What can hang from each mark:
K353: K829
K81: K42
K730: K829
K458: K829
K829: K82 K414 K458
K414: K497 K829
K42: K81 K82
K238: K730
K497: K81 K82 K414
K82: K42 K497 K829

Every row comes from one small tree of marks. The marks that hang from a mark follow it in brackets, in the order of their numbers. Every link used is in the known rows. Which tree was each row made from?
Known rows:
K730[K829[K82 K414[K497[K81[K42]]] K458]]: [ 1.46 -2.11 -5.01 -2.65 -1.19  1.65 -3.49  0.32 -0.41 -2.09 -1.56 -3.72
 -2.42  3.90  0.10 -5.37 -1.40  6.31 -3.20 -0.79  1.83  1.61 -2.62  0.21]
K414[K497 K829]: [ 2.75  1.49 -0.23 -3.21  0.37 -1.92 -0.30  3.67 -1.40 -0.57 -0.37  3.27
 -0.02  0.42  0.42  1.08 -3.11  5.36 -3.69 -2.55 -3.01 -1.54 -1.90 -1.12]
K238[K730[K829[K82[K42[K81]] K414 K458]]]: [ 1.01  0.59 -2.12 -2.32  0.78  2.73 -3.41  0.98 -5.37  1.99 -0.80 -1.49
 -2.48  2.15  0.50 -4.34 -2.67  4.85  0.48 -3.56  0.22  0.02 -1.64 -0.10]
K238[K730[K829[K82[K42] K458]]]: [ 0.39  1.56 -0.94 -3.17  0.33  0.49 -2.58  1.79 -6.29  0.79 -1.66 -1.64
 -2.49  0.97 -0.60 -2.21 -1.65  4.00  1.36 -4.28 -1.87 -2.27 -2.59  0.30]
K829[K458]: [ 1.49 -0.12 -2.67 -5.03 -0.26 -1.83 -0.56  2.28 -2.23 -2.00 -0.90 -0.68
 -5.20  4.58 -2.36 -2.34 -1.76  5.65 -2.09 -4.10 -2.30 -2.79 -2.60  0.69]
K497[K81 K82[K42 K829]]: [ 0.41 -2.39  1.44 -3.33  0.02 -3.11  0.63  1.17 -2.90  0.33  0.79 -1.35
 -1.29  4.21  5.28 -3.18  0.73  2.22 -1.01 -6.17 -0.06  1.72 -4.44 -0.56]
K829[K414[K497[K81 K82]] K458]: [-0.67 -2.87 -5.74 -4.13 -2.50 -0.01 -1.71  0.56  4.21 -1.07 -2.28  0.18
 -2.43  6.49 -0.37 -5.61 -0.15  6.42 -7.01  0.92  3.53  3.52  0.04  0.03]
K458[K829[K414[K497[K81 K82]]]]: [ 3.61 -1.82 -0.45 -0.64  0.55 -0.52 -1.63  0.93 -2.14  0.42  1.49  3.77
 -0.47  3.41  1.90 -4.59 -1.11  3.35 -4.79 -1.46 -0.58  2.79 -0.67 -1.12]
K238[K730]: [ 1.09  2.32 -0.49 -2.38  0.70 -2.68 -1.44  3.06 -5.70  0.18  0.00  3.36
 -2.86  1.64 -0.94 -2.20 -1.43  3.97  0.12 -6.24 -1.56 -2.70 -1.03 -0.38]
K414[K497[K82[K42]]]: [-0.07 -0.05 -0.59 -2.97 -0.44 -4.92  0.42  4.21 -0.13 -0.74 -0.36  0.97
 -2.02  3.13 -0.25 -1.05 -0.43  4.37 -4.68 -4.00  0.03 -0.57 -2.00 -1.28]
K730[K829[K82]]: [ 4.11 -0.02 -0.35 -1.93  2.62 -0.66 -2.84  1.94 -4.26 -1.70  0.93 -2.33
 -4.24  0.34 -0.10 -2.96 -1.95  2.58 -0.15 -4.43 -3.70  0.48 -2.93  0.26]
K458[K829[K82[K42] K414]]: [ 3.49 -1.82  0.81 -0.35  2.93  0.03 -1.24  2.42 -4.69 -0.18  1.77 -0.32
 -2.38  1.79  2.80 -4.41 -1.75  2.74 -0.04 -2.42 -1.81  0.62 -2.20  0.17]
K414[K497[K81[K42] K82] K829[K458]]: [-0.29 -2.44 -1.72 -6.34 -3.18 -1.77 -0.48  1.41  0.21 -1.17 -2.31  1.55
  1.23  5.66  2.62 -2.37 -0.28  5.48 -6.69 -1.96  0.68  1.21 -3.00  1.15]
K497[K82 K414[K829]]: [ 3.06 -2.35 -0.69 -5.00  1.93 -1.27  0.52  0.98 -1.18 -2.26  0.13  2.18
 -0.87  3.25  2.56 -5.08  0.15  0.13 -3.05 -1.53 -1.11  4.09 -1.33  0.07]
K730[K829[K82[K497[K81[K42] K414]] K458]]: [ 1.76 -2.23 -2.99 -4.03 -1.87  1.19 -2.65 -1.01 -2.96 -2.24 -1.47 -4.53
 -3.05  3.00 -1.06 -4.21 -0.55  4.61  0.29 -2.40  0.45  0.38 -3.78  1.42]
K82[K42[K81] K497[K414] K829[K458]]: [ 1.68 -0.19 -0.09 -3.55 -1.56  1.57  1.66 -0.04 -4.39  1.25 -0.83 -4.28
 -1.86  2.30 -0.21  0.19 -3.01  6.48  3.44 -4.23  0.26 -3.00 -4.33 -1.73]
K353[K829[K82[K497] K414 K458]]: [ 2.30 -2.66 -4.03 -3.84 -0.09  2.56 -2.03  0.98  1.16 -3.17 -2.19 -3.22
 -3.12  0.14  0.68 -3.04 -1.63  4.49 -1.57  1.33 -1.64  1.48  0.30  3.55]
K829[K82[K42 K497] K414 K458]: [-1.34 -2.35 -4.06 -3.94 -1.30  1.13 -1.28  2.37  2.17 -1.86 -3.13 -5.11
 -4.44  2.66 -0.94 -3.37 -0.70  6.46 -0.95  0.63  2.61 -0.25 -0.88  3.03]
K353[K829[K82[K42[K81]] K458]]: [ 2.35 -2.63 -1.37 -4.91  1.32  0.66 -1.20  1.13 -3.26 -0.49  0.28 -3.89
 -3.49  2.27  2.54 -2.62 -2.66  4.18  0.69 -3.65 -3.70 -0.05 -3.11  1.84]
K81[K42]: [ 2.38 -0.15 -1.41 -3.02  0.09 -5.18  0.25  4.33 -5.89 -3.61  1.27  0.27
 -4.33  4.81  0.32 -3.25 -1.11  4.97 -1.21 -8.89 -0.43 -5.15 -4.72  0.31]
K42[K81 K82[K497 K829[K414]]]: [ 3.18  0.20  1.60 -1.57  2.48  0.80 -1.28  0.60 -4.05  1.84  1.74 -0.36
 -4.09  2.81  0.49 -1.20 -4.63  3.49 -3.87 -5.55 -2.39  3.48  0.06  1.47]
K353[K829[K414[K497[K81 K82[K42]]] K458]]: [ 1.21 -2.63 -4.73 -4.00 -1.50  0.85 -0.98  0.50  1.21 -0.85 -1.19 -0.95
 -0.93  3.20  2.89 -3.38 -1.21  5.08 -3.92 -0.04  0.13  1.48 -1.51  0.21]
K414[K497 K829[K82 K458]]: [ 0.77 -0.78 -1.32 -5.18 -0.30  0.14 -1.24  2.73  1.17 -1.46 -2.91 -0.23
 -0.47  1.46 -0.25 -0.31 -2.51  6.03 -3.99  0.50 -2.43  0.66 -0.97  1.13]
K353[K829[K82]]: [ 3.86 -1.89 -0.82 -3.21  2.57 -1.06 -1.65  2.05 -2.54 -2.75  0.86 -1.36
 -3.23 -0.27  2.31 -2.69 -1.81  2.15  0.00 -3.36 -4.72  1.05 -1.43  1.85]

Which tree is each row?
[ 3.10 -2.25 -0.53 -3.13  1.10  0.38 -0.97  0.81 -3.06 -0.54  0.91 -2.61
 -2.25 -0.23  2.38 -2.19 -2.07  3.06  2.19 -3.07 -2.08  1.09 -2.25  1.09] -> K353[K829[K82[K42[K81] K497[K414]]]]
[ 0.76  1.05 -1.92 -3.36 -0.65  1.87 -2.91  0.00 -4.47 -0.13 -2.70 -0.90
 -1.99  0.33 -2.47 -2.85 -1.13  3.74  1.31 -1.77 -0.75 -0.33 -0.72  0.65] -> K238[K730[K829[K82[K497[K414]] K458]]]
[ 1.49 -0.51  2.13 -3.02  1.62 -3.45  1.72  3.64 -3.63 -1.37  0.09 -1.85
 -2.35  2.19  3.25 -1.33 -0.23  2.09 -1.39 -6.04 -2.32 -1.03 -3.72 -0.26] -> K497[K82[K42 K829]]
[-0.06  1.39 -3.01 -1.85 -0.35  1.88 -2.95  1.62 -3.24  0.88 -2.38 -1.32
 -1.40  0.94 -0.72 -2.83 -1.86  5.48 -0.58 -1.45  0.78 -0.87 -1.12 -0.63] -> K238[K730[K829[K82[K42] K414[K497] K458]]]
[ 1.77 -2.85 -3.99 -3.41  0.43  2.20 -1.68  1.15  0.66 -0.50 -0.72 -3.43
 -2.17  2.13  2.44 -3.42 -2.99  6.04 -1.88 -0.10 -0.31  1.93 -1.29  0.63] -> K353[K829[K82[K42[K81]] K414[K497] K458]]
[ 2.31 -2.62 -2.90 -4.97 -0.36  1.37 -1.27 -0.07 -0.46 -3.31 -1.95 -3.15
 -2.85  0.34 -0.37 -2.42 -1.22  3.56  0.35  0.24 -2.82  1.18 -0.74  2.72] -> K353[K829[K82[K497[K414]] K458]]
[-0.20 -0.59 -1.97 -2.63 -3.19  1.56  0.65  0.60 -1.27  0.29 -2.22 -4.25
 -1.29  1.87  1.83 -0.17 -1.32  7.25  1.41 -2.29  2.11 -3.03 -3.86 -0.19] -> K82[K42 K497[K81] K829[K414 K458]]
[ 1.56 -0.34  0.89 -2.57  0.86 -1.05 -0.23 -1.25 -3.30  0.03  0.36 -0.56
 -2.61  2.46  0.09 -1.21 -1.69  1.82 -1.37 -3.99 -2.05  3.32 -0.96  0.83] -> K42[K82[K497[K81 K414] K829]]
[ 4.07 -0.91 -0.81  0.05  0.57 -0.23 -1.81  0.98 -3.05  0.71  2.01  3.84
 -0.81  2.85  1.27 -3.79 -2.19  4.50 -3.12 -2.00 -0.79  1.01 -1.35 -1.98] -> K458[K829[K414[K497[K81]]]]
[-0.03 -0.95 -1.23 -3.79 -3.34  0.73  1.48 -1.08 -2.60  0.35 -1.91 -4.29
 -0.62  2.20  0.70 -0.28 -0.64  6.06  3.89 -2.80  1.58 -2.75 -4.72 -1.39] -> K82[K42 K497[K81 K414] K829[K458]]
[ 0.86  0.65 -1.37 -2.74 -1.24 -2.47  1.10  2.38 -3.09 -0.31  0.10 -0.93
 -2.82  1.36 -1.43 -0.57 -0.91  4.62  2.57 -4.18  1.23 -3.81 -3.49 -1.00] -> K82[K42 K497[K414]]
[ 3.02 -0.47 -2.28 -0.42  1.81  1.19 -3.10  1.93 -2.07  0.87  1.12 -2.75
 -2.69  1.24  1.16 -3.66 -3.30  5.07 -1.60 -2.68  0.48  1.78 -2.61 -1.72] -> K730[K829[K82[K42[K81]] K414[K497]]]
[ 2.06 -1.15 -1.46 -3.81 -1.89 -0.28 -0.71 -0.63 -1.40 -0.12 -0.11  1.97
 -0.72  1.66  0.50 -2.22 -0.85  3.83  0.46 -2.10  0.77  0.97 -2.10  0.18] -> K82[K497[K81 K414[K829]]]
[-0.25  0.13 -0.28 -2.76 -2.53 -3.26 -0.14  2.20 -3.24  1.31  0.55 -0.50
 -2.90  2.23  0.43  0.00 -0.73  5.54  1.35 -6.07  1.30 -3.71 -4.29  0.23] -> K82[K42 K497[K81]]
[ 0.70  0.68  1.75 -1.80 -1.91 -1.67  1.04  1.71 -4.30  0.82 -0.12 -2.65
 -1.17  0.11  2.18  1.94 -1.34  5.46  3.18 -6.19 -0.24 -4.17 -4.90 -0.83] -> K82[K42 K497[K81] K829]
[ 2.01 -0.31 -1.44 -3.52  1.04  0.34 -2.12  1.69 -4.20 -0.95 -0.68 -5.04
 -4.25  1.92 -0.35 -2.32 -2.02  4.30  0.41 -3.76 -2.81 -1.66 -4.39  0.56] -> K730[K829[K82[K42] K458]]
[ 1.01 -1.25 -0.10 -5.71  1.14  0.08 -0.46  3.01 -2.42 -1.13 -1.52 -2.41
 -2.12  1.94  2.32 -1.27 -2.11  4.34 -0.43 -2.25 -3.28 -1.32 -3.43  2.28] -> K414[K829[K82[K42] K458]]
[ 0.50 -0.74 -0.13 -5.97 -1.01 -0.71  0.17  2.88 -0.56  1.35 -1.60  0.85
  0.28  3.92  1.83 -0.17 -2.62  5.46 -5.74 -1.90 -1.42  0.37 -2.56  0.11] -> K414[K497[K82[K42[K81]]] K829[K458]]
[ 0.74 -1.43 -0.88 -3.56  0.68 -0.86  1.27  2.74 -1.14 -1.80 -1.57 -3.13
 -2.59  3.53  2.90 -2.96 -0.31  3.46 -2.68 -2.99 -0.30 -0.01 -2.75  0.28] -> K497[K82[K42 K829[K414 K458]]]
[ 3.03 -0.98 -3.10 -1.99  0.80 -0.69 -0.31  2.69 -0.25 -1.47  0.24  0.35
 -1.22  0.62  3.22 -2.33 -1.79  3.65 -3.46 -1.36 -1.05  0.71 -1.08 -0.42] -> K353[K829[K414[K497[K82[K42]]]]]
[ 3.42  0.76  2.33 -1.70  2.12 -1.52  1.21  2.89 -7.16  1.79  2.47 -2.29
 -2.82  2.20  3.23 -0.13 -3.83  5.13  2.51 -9.04 -2.53 -3.50 -5.44 -2.68] -> K82[K42[K81] K829]
[-1.44 -3.43 -2.38 -5.63 -3.02 -1.13 -1.96  0.78  0.03 -2.73 -2.68 -3.86
 -4.09  4.68 -1.25 -3.69  0.37  6.07 -1.05 -2.70  1.43 -0.02 -2.27  3.95] -> K829[K82[K497[K81[K42]]] K458]
[ 0.21  0.22 -2.86 -2.62 -1.35  2.85 -4.17 -0.25 -2.95  0.68 -2.48 -0.64
 -1.80  1.15 -0.56 -4.02 -0.95  4.73 -0.28 -1.22  1.05  1.03 -0.21  1.28] -> K238[K730[K829[K82[K497[K81]] K414 K458]]]
[ 3.28  0.01  0.91 -1.29  3.68  0.03 -1.29  0.67 -3.56  1.99  2.35  0.26
 -3.52  4.19  1.28 -2.32 -5.09  3.90 -5.12 -5.66 -2.43  4.58 -0.27 -0.70] -> K42[K81 K82[K829[K414[K497]]]]
[ 2.18 -2.80 -1.82 -6.49  0.70 -0.18  0.60  0.25 -0.38 -2.41 -1.31  0.98
 -1.16  4.34  1.59 -5.14  0.11  1.16 -3.55 -0.22 -1.14  3.83 -1.39  0.79] -> K497[K82 K414[K829[K458]]]
[ 0.84 -1.51 -4.37 -2.29 -0.76  2.07 -3.13  0.40 -0.11 -0.09 -1.30 -4.40
 -2.23  2.71  0.51 -4.05 -1.82  6.09 -1.78 -0.23  1.49  1.49 -2.88 -0.71] -> K730[K829[K82[K42] K414[K497[K81]] K458]]
[ 3.13  0.26  0.03 -1.68  2.42 -1.15 -2.06  2.60 -5.27 -0.77  1.12 -3.47
 -3.78  0.39  0.84 -2.21 -2.07  2.93  1.07 -5.24 -3.05 -1.20 -4.32 -0.26] -> K730[K829[K82[K42]]]
[ 0.95  0.04 -0.39 -0.70 -1.77  0.21  0.65  1.45 -2.24  0.53 -0.48 -2.67
 -0.94  0.25  3.07  0.00 -1.42  5.98  2.09 -3.96  1.89 -2.59 -3.74 -1.00] -> K82[K42 K497[K81] K829[K414]]
